Each row was made from one small tree. The marks that hang from a mark follow it in brackets, in alphabetical order. Every link used is in the known rows. Write each row's tree.
Known rows
V[E[A[F[K[Y]]]] R]: [-1.309 -0.781 -3.787  4.349  3.722 -2.168  0.254 -0.354  6.228 -5.161
 -3.278  2.797  2.425 -0.502  1.470 -0.858 -0.772]
Y[K[F] T[R]]: [-1.738 -1.012 -6.033 -0.571  4.012  2.322  1.441  6.067 -0.489  0.451
  1.307  3.345  1.236  5.199  3.854 -0.852  4.747]
E[A[F[K[Y]]]]: [-2.512 -2.970 -0.881  3.634 -0.476 -2.579 -1.019  0.718  4.498 -4.123
  0.597  4.043  1.500 -0.025  3.621 -1.174 -1.209]
E[A[F[K[Y[T]]]]]: [-2.336 -1.457 -0.672  3.466 -0.252 -1.888 -1.311  1.711  4.579 -3.604
  0.904  4.386  1.513  1.379  3.853 -0.801  0.066]
T[R Y[K[F[A]]]]: [-2.738 -5.993 -9.099  0.450  2.969 -1.146  3.261  1.679  0.986 -0.608
 -1.140  4.398  1.474  2.229  2.569 -1.008  3.259]
F[K]: [-2.289 -1.223 -5.895  1.892  1.584  1.373  1.904  2.118  0.006 -2.609
  1.609  2.937  0.967  2.641  0.530 -1.280  0.037]
A[F[K[Y[T[R[V]]]]]]: [-4.355 -1.477 -3.138  4.548  1.247 -1.023  1.703  2.746  2.810 -2.337
  1.210  4.407 -0.283  4.421  0.564 -4.365  0.428]
F[A K[Y[T]]]: [-3.753  0.667 -6.249  1.923  1.125  1.388 -1.063 -0.692  0.742 -1.640
  1.940  4.369  1.970  4.350  3.144  1.485  2.063]
Y[K T[R]]: [-0.409  1.443 -5.637 -0.949  2.554  3.179  1.016  4.695  0.084  0.088
  2.462  2.107  2.187  3.995  4.013  0.057  4.896]
T[R[V[E[A]]] Y[K]]: [-2.063 -6.183 -7.071  1.114  4.329 -1.807  4.833  2.329  1.827 -1.076
 -2.028  5.477 -0.460  0.462  1.409 -1.697  1.893]
T[R[V]]: [-2.694 -2.290 -2.975  2.273  2.505  0.004  1.684  2.861 -0.348  0.743
  2.760  2.511  1.187  1.143  0.588 -3.393  1.199]
A[F]: [-5.132 -1.348 -1.090  4.148 -0.471 -1.908 -2.553  1.640  2.891 -2.281
  1.988  3.671  1.511  2.252  1.369 -3.799  0.285]
T[Y]: [-4.289 -3.813 -6.484  4.498 -0.271 -0.231  1.169  2.249  1.612 -0.116
  2.062  5.233  0.410  0.243 -0.537 -2.058  0.948]
R[V[E]]: [-5.835 -2.495 -2.965  3.554  3.941 -0.397 -0.236  2.483 -0.365 -0.099
  1.256  5.780 -1.062  2.142 -0.577 -3.144  0.150]
K[Y]: [-3.860 -1.615 -3.899  5.866 -0.453  1.544 -1.457  2.080  1.683  0.184
  4.803  3.522  0.387 -1.327  1.011 -1.689  0.000]
V[R]: [-1.855  1.062 -5.774  3.082  0.984  1.812  0.291  1.885  1.444 -0.730
  2.765  2.361  4.020 -0.144  0.890 -1.832  0.645]
A[F[K[Y[T[R]]]]]: [-3.156 -0.606 -3.277  4.455  0.885 -0.822  0.937  2.407  3.782 -3.137
  0.805  2.718  0.591  3.797  0.970 -3.283  0.910]
V[E[A[F]] R]: [-1.603 -0.149 -2.039  3.406  3.559 -2.622 -1.449 -0.174  5.807 -4.406
 -2.965  2.513  3.391 -0.525  1.951 -0.996 -0.032]
E[A[F[K[Y[T[R]]]]]]: [-1.070 -1.620 -0.552  2.979  0.432 -2.149 -0.280  1.618  4.967 -3.662
  0.132  2.781  1.842  1.127  3.850 -0.850  0.655]

Write each row's tree
[-4.672 -7.314 -8.997  0.698  3.578 -1.489  4.392  2.516 -0.612  0.680
 -0.474  7.020  0.147  3.119  2.005 -2.608  2.583]	T[R[V] Y[K[F[A]]]]
[-2.100 -6.315 -9.040  1.542  2.952 -0.506  4.695  3.621  1.045 -0.361
 -0.598  4.041  0.406  1.453  1.231 -2.191  2.637]	T[R Y[K[F]]]
[-1.107 -4.339 -8.765  1.179  1.747  0.156  4.325  2.599  1.553 -0.712
  0.246  3.059  1.127  0.415  1.406 -1.458  2.782]	T[R Y[K]]
[-5.445 -2.354 -3.914  6.148  1.703  1.498 -1.253  5.304  0.937  1.552
  3.798  5.653 -0.828  2.478  1.054 -2.169  1.688]	K[F Y[T]]
[-2.431  0.612 -6.205  1.454  1.962  0.989 -0.141 -0.822  1.107 -1.678
  1.190  2.855  2.344  4.146  3.154  1.307  2.716]	F[A K[Y[T[R]]]]
[-4.665 -3.251 -1.293  2.924  3.632 -1.517 -0.895  1.894  0.735 -0.892
  0.578  6.026 -0.424  0.628  1.235 -1.828 -0.251]	R[V[E[A]]]
[-4.093 -1.693 -6.036 -1.696  4.599  1.183  0.561  4.156 -1.877  1.220
  1.198  5.883  1.458  6.879  5.016 -0.712  4.962]	Y[K[F[A]] T[R[V]]]
[-2.947 -5.698 -8.472  1.655  4.561 -0.888  5.221  2.791  0.940 -0.477
 -1.446  5.245 -0.983  1.648 -0.051 -2.722  2.186]	T[R[V[E]] Y[K]]
[-1.050 -0.331 -3.522  2.814  4.144 -2.442  0.274 -0.284  5.585 -5.580
 -3.916  2.555  3.015  0.458  1.609 -0.868 -0.378]	V[E[A[F[K]]] R]
[-2.480 -0.583 -6.189 -1.849  4.092  1.479 -0.295  3.550 -0.703  0.256
  0.720  3.846  2.582  6.113  5.448  0.568  5.557]	Y[K[F[A]] T[R]]
[-5.010 -3.358 -3.743  5.614  3.110  0.946  0.726  5.633  0.447  2.190
  3.318  5.247 -1.107  2.806  0.705 -3.328  1.882]	K[F Y[T[R[V]]]]
[-3.296 -0.262 -3.187  5.158  1.146  1.995  0.191  3.978  1.161  1.797
  4.713  3.743  0.101  1.263  1.000 -2.204  2.026]	K[Y[T[R[V]]]]
[-5.210 -4.036 -1.810  4.392  3.322 -2.506  0.319  1.414  2.497 -2.631
 -0.596  6.580 -1.511  1.478  0.823 -2.807 -1.361]	R[V[E[A[F[K[Y]]]]]]
[-3.739 -2.484 -3.755  5.558  2.619  1.230  0.051  5.211  1.454  1.463
  2.885  3.610 -0.262  2.183  1.052 -2.319  2.356]	K[F Y[T[R]]]
[-3.845 -1.201 -6.618  2.191  0.909  0.417 -0.813 -1.871  0.689 -2.334
  1.601  4.115  1.974  2.510  2.875  0.902  0.613]	F[A K[Y]]
[-3.824 -0.843 -6.239  0.162  2.920  2.747 -0.131  6.164 -1.083  0.508
  2.488  5.810  0.600  5.549  3.779 -0.673  3.960]	Y[K[F] T]
[-2.767  0.992 -2.398  2.278  4.240  1.021  0.279  4.146  0.614  0.776
  1.410  2.942  0.501  4.045  0.427 -2.004  3.559]	Y[T[R[V[E]]]]
[-4.710 -3.411 -6.871 -0.730  2.551  0.494 -1.390  1.771 -1.358 -0.830
  1.316  5.686  1.941  3.661  5.011 -0.033  2.446]	Y[K[F[A]]]
[-3.288 -2.014 -5.919 -0.442  4.553  2.021  2.397  6.686 -1.704  1.407
  1.856  5.445  0.253  5.970  3.417 -2.215  4.262]	Y[K[F] T[R[V]]]
[-2.749  0.931 -2.505  2.027  2.423  1.624  0.597  4.683 -0.117  1.568
  3.440  3.179  1.238  3.873  1.133 -2.329  3.414]	Y[T[R[V]]]
